Every row comes from one small tree of marks. The marks that hang from a mark follow it in brackets, in alphabetical order. Every link used is in the known rows. Which tree was each row made from?
Known rows
kevo{rega{zamokul{tafodeb zepe{somag}}} simazo}: [ 1.86,  2.24,  2.27,  1.27, -1.76, -1.68,  4.30, -3.48, -1.32,  2.92,
  1.20,  0.72,  0.73, -0.56,  2.06,  1.14,  5.06]
zepe{somag{zamokul{tafodeb{rega{kevo}}}}}: [ 0.78,  3.60,  1.84,  1.58,  4.63, -3.00,  1.26,  5.35,  3.09,  1.78,
  0.04,  2.16, -1.37, -1.44,  1.19,  1.40,  3.49]
simazo{kevo{rega} somag{zamokul{tafodeb zepe}}}: [ 0.45, -0.67,  4.14, -0.67, -1.13,  3.49, -3.98, -0.76,  2.36,  3.87,
  0.34,  1.51, -0.07, -1.56,  2.63,  0.54,  4.46]
simazo{kevo{rega{zamokul}}}: [-0.04, -1.15,  2.59, -1.27, -0.21, -0.46,  0.53, -2.27, -2.86,  1.48,
  0.17, -0.17,  0.49,  0.40,  0.99, -2.35,  2.58]
somag{zamokul{tafodeb{rega{kevo{simazo}}} zepe}}: [ 1.15,  4.21,  3.81,  1.83,  2.38, -0.40, -0.33,  2.97,  4.05,  1.00,
  0.15,  1.67, -0.69, -0.99,  1.95,  1.78,  5.15]
tafodeb{rega{kevo}}: [ 0.42,  2.33,  1.59,  0.73,  4.67, -1.70, -0.54,  3.69,  1.52, -1.43,
 -0.05,  0.48, -0.57,  0.12, -0.52, -0.93,  1.43]
rega{kevo zamokul{tafodeb}}: [ 0.06,  1.64,  2.84,  0.73,  1.65, -2.83,  1.22, -0.80, -1.78, -0.09,
 -0.03,  0.72, -0.44, -0.99,  0.34, -1.27,  3.64]
tafodeb{rega{kevo{simazo} zamokul}}: [ 0.78,  2.45,  2.07,  0.41,  2.53, -3.69,  1.95,  0.65,  0.35, -2.05,
 -0.07,  0.56,  0.26,  0.20,  0.19, -1.41,  2.66]
zepe{somag{zamokul{tafodeb{rega{kevo{simazo}}}}}}: [ 1.20,  4.37,  2.11,  1.33,  2.85, -2.98,  1.77,  3.70,  2.99,  1.37,
  0.21,  1.88, -0.83, -0.65,  1.86,  1.78,  4.53]
somag{zamokul}: [ 0.13, -0.05,  0.32,  0.00, -1.25,  0.00, -0.47,  1.13,  2.47,  1.38,
 -0.22,  0.71, -0.23, -0.74,  0.99,  1.06,  0.11]
simazo{kevo{rega{zamokul{tafodeb}}} somag}: [-0.34, -2.07,  3.45, -1.50, -1.10, -0.20, -1.23, -3.82, -2.35,  1.48,
 -0.15,  1.03,  0.24, -1.07,  1.20, -2.56,  3.84]
fibad{tafodeb{rega{kevo zamokul}}}: [ 0.25,  2.79,  1.18, -0.24,  3.41, -4.24,  1.29,  2.98,  0.78, -3.21,
  0.22,  0.78, -0.33, -0.18, -0.07, -1.03,  0.63]
somag{zamokul{tafodeb{rega{kevo}} zepe}}: [ 0.79,  3.47,  3.44,  2.11,  4.21, -0.51, -0.85,  4.61,  4.11,  1.29,
 -0.06,  1.91, -1.25, -1.81,  1.31,  1.42,  4.16]
tafodeb{rega{kevo{simazo{somag}} zamokul}}: [ 0.91,  1.23,  1.90, -0.37,  1.87, -2.87, -0.39, -0.17,  1.75, -2.72,
 -0.16,  1.13,  0.65, -0.53,  0.02, -1.67,  2.07]
rega{kevo{simazo} zamokul{tafodeb}}: [ 0.46,  2.34,  3.24,  0.46, -0.30, -2.80,  1.67, -2.40, -2.12, -0.43,
  0.19,  0.49,  0.14, -0.21,  0.91, -0.92,  4.62]
zamokul{tafodeb{rega} zepe{somag}}: [ 0.74,  2.65,  0.31,  2.12,  4.64, -0.91,  2.83,  3.32,  1.69,  1.45,
  0.16,  1.75, -0.96, -1.58,  0.89,  2.16,  2.54]
simazo{kevo somag{zamokul}}: [-0.46, -1.77,  1.18, -2.00, -0.12,  2.13, -3.87,  1.00,  2.63,  1.53,
 -0.33,  1.17,  0.04, -1.04,  1.72,  0.18,  0.87]
fibad{tafodeb}: [-0.16,  1.10, -0.61, -0.94, -1.16, -0.52, -0.02,  0.72,  0.36, -1.52,
  0.52,  0.05, -0.02,  0.42,  0.33,  0.74, -1.06]
kevo{rega{zamokul} simazo}: [ 1.05,  0.06,  1.87, -0.36, -3.87, -1.87,  2.11, -4.54, -1.69,  0.41,
  0.44, -0.30,  1.16,  0.71,  0.78, -1.42,  2.22]
tafodeb{rega{kevo zamokul{zepe{somag}}}}: [ 1.62,  3.56,  1.06,  1.62,  6.80, -3.07,  3.15,  4.04,  1.86,  0.15,
  0.72,  1.16, -0.10, -1.10,  0.53,  0.75,  2.64]

Write each row's tree
[ 1.16,  1.30,  2.23, -0.87, -1.62,  0.27, -3.49,  0.20,  4.06,  0.05,
  0.43,  0.78,  0.69, -0.27,  1.36,  0.57,  2.17] -> rega{kevo{simazo{somag{zamokul}}}}
[ 0.69,  2.41,  3.32,  1.49,  2.52, -1.24,  1.06, -0.22, -0.63,  0.65,
  0.43,  0.80, -0.23, -1.48,  0.84, -0.04,  4.43] -> rega{kevo zamokul{tafodeb zepe}}
[ 0.65,  3.56,  1.57, -0.56,  1.46, -4.20,  1.81,  1.42,  0.72, -3.51,
  0.42,  0.59,  0.21,  0.61,  0.54, -0.62,  1.60] -> fibad{tafodeb{rega{kevo{simazo} zamokul}}}
[ 1.59,  1.58,  2.51, -0.24,  0.23, -0.36, -1.18, -1.77,  1.71, -0.91,
  0.85,  0.51,  1.34, -0.69,  0.97,  0.06,  3.04] -> rega{kevo{simazo{somag}} zamokul{zepe}}
[ 0.90,  2.24,  3.29,  1.30,  3.55,  0.11, -3.11,  3.77,  5.48,  0.69,
 -0.14,  2.46, -0.87, -2.55,  1.19,  1.16,  3.55] -> simazo{somag{zamokul{tafodeb{rega{kevo}} zepe}}}
[ 0.74,  1.69,  3.23, -0.28, -1.74,  0.01, -3.07, -0.68,  3.01,  0.75,
  0.15,  1.44,  0.03, -1.00,  1.65,  0.66,  3.98] -> rega{kevo{simazo{somag{zamokul{tafodeb}}}}}
[ 1.47,  1.46,  1.88,  1.49,  0.05, -1.76,  3.79, -1.90, -1.15,  3.20,
  0.98,  0.98,  0.16, -1.33,  1.42,  0.84,  3.99] -> kevo{rega{zamokul{tafodeb zepe{somag}}}}
[ 0.26,  1.78,  0.15,  1.40,  2.53, -2.45,  2.39,  3.85,  3.04,  2.05,
 -0.49,  2.40, -1.36, -1.87,  1.34,  1.96,  1.86] -> zepe{somag{zamokul{tafodeb{rega}}}}
[ 0.28,  1.64,  1.79,  1.93,  2.10, -0.10,  0.41,  3.19,  3.96,  1.65,
 -0.58,  2.17, -1.23, -2.23,  1.51,  1.98,  2.52] -> somag{zamokul{tafodeb{rega} zepe}}
[ 0.84,  2.15,  0.33,  1.56,  2.22,  0.16,  2.09,  0.99,  0.35,  2.50,
  0.72,  1.03, -0.41, -1.25,  1.30,  2.61,  2.73] -> zamokul{tafodeb zepe{somag}}
[-0.26, -0.56,  2.72, -0.63,  0.74,  3.31, -3.50,  0.73,  3.00,  2.86,
 -0.18,  1.89, -0.41, -2.21,  2.58,  1.53,  3.46] -> simazo{kevo somag{zamokul{tafodeb zepe}}}
[ 0.66,  4.10,  1.36, -0.48,  1.79, -1.95, -0.07,  2.91,  1.78, -3.14,
  0.70,  0.26, -0.01,  1.29,  0.46,  0.18,  1.35] -> fibad{tafodeb{rega{kevo{simazo}}}}
[ 1.27,  4.46,  1.98,  2.30,  6.75, -1.44,  1.64,  4.71,  1.90,  1.08,
  0.68,  1.53, -0.97, -1.16,  0.80,  1.67,  4.16] -> zamokul{tafodeb{rega{kevo}} zepe{somag}}
[ 1.27,  1.22,  3.43,  1.01, -3.19, -0.61,  2.50, -4.81, -1.55,  1.66,
  0.64,  0.41,  0.72, -0.47,  1.66, -0.07,  4.85] -> kevo{rega{zamokul{tafodeb zepe}} simazo}
[ 0.77,  1.58,  0.45,  1.50,  1.97, -1.82,  4.18, -0.45, -0.67,  2.12,
  0.47,  1.33, -0.14, -1.94,  1.38,  1.79,  2.98] -> rega{zamokul{tafodeb zepe{somag}}}
[-0.31, -0.10,  2.66, -0.06,  3.19,  2.09, -2.93,  3.05,  4.05,  1.83,
 -0.73,  2.65, -0.95, -2.52,  2.18,  1.11,  3.23] -> simazo{kevo somag{zamokul{tafodeb{rega} zepe}}}
[ 0.34,  1.27,  0.23,  0.82,  0.04, -1.40,  1.73,  1.56,  1.64,  3.09,
  0.06,  1.63, -0.82, -1.53,  1.77,  2.28,  2.10] -> zepe{somag{zamokul{tafodeb}}}
[ 0.08, -2.39,  2.41, -2.06, -0.90,  0.17, -1.64, -3.03, -1.35,  0.85,
  0.12,  0.41,  0.88, -0.33,  0.83, -2.62,  1.97] -> simazo{kevo{rega{zamokul}} somag}
[ 0.93,  2.73, -1.23,  0.51,  3.55, -3.19,  4.19,  3.35,  2.00, -0.97,
  0.70,  1.43, -0.08, -1.12,  1.05,  2.01, -0.06] -> fibad{tafodeb{rega{zamokul{zepe{somag}}}}}
[ 0.34,  1.16,  1.87,  1.35, -0.47,  1.11, -0.25,  0.86,  2.73,  2.72,
 -0.04,  1.43, -0.69, -1.91,  1.85,  2.40,  2.75] -> somag{zamokul{tafodeb zepe}}
[ 0.65, -0.54,  0.50, -1.04, -3.66,  0.67, -2.25, -1.29,  3.86,  0.46,
 -0.06,  1.05,  0.71, -0.71,  1.45,  1.12,  0.49] -> kevo{simazo{somag{zamokul}}}
[ 0.88,  1.99,  2.20, -0.12,  0.12, -2.43,  1.28, -1.64, -0.87, -0.97,
  0.48, -0.18,  0.78,  0.49,  0.61, -1.03,  2.84] -> rega{kevo{simazo} zamokul}
[ 0.43,  3.39,  3.01,  1.10,  2.69, -1.83,  0.34,  1.32,  0.33, -1.07,
 -0.12,  0.87, -0.62,  0.17,  0.47, -0.46,  4.20] -> zamokul{tafodeb{rega{kevo{simazo}}}}
[ 0.78,  0.93,  2.96,  0.29,  1.94, -0.28,  2.79, -1.22, -2.41,  4.03,
  0.91,  0.86,  0.10, -0.89,  2.35,  0.21,  5.35] -> simazo{kevo{rega{zamokul{tafodeb zepe{somag}}}}}
[-0.29,  0.97, -0.52, -0.43,  1.12, -3.68,  2.48,  1.54,  0.67, -2.92,
 -0.31,  1.07, -0.32, -0.60,  0.05, -0.48, -1.03] -> fibad{tafodeb{rega{zamokul}}}
[ 0.61,  3.49,  3.16,  2.07,  5.41, -0.38, -0.26,  3.53,  1.71, -0.09,
  0.14,  1.17, -1.02, -1.07,  0.33,  0.40,  4.04] -> zamokul{tafodeb{rega{kevo}} zepe}
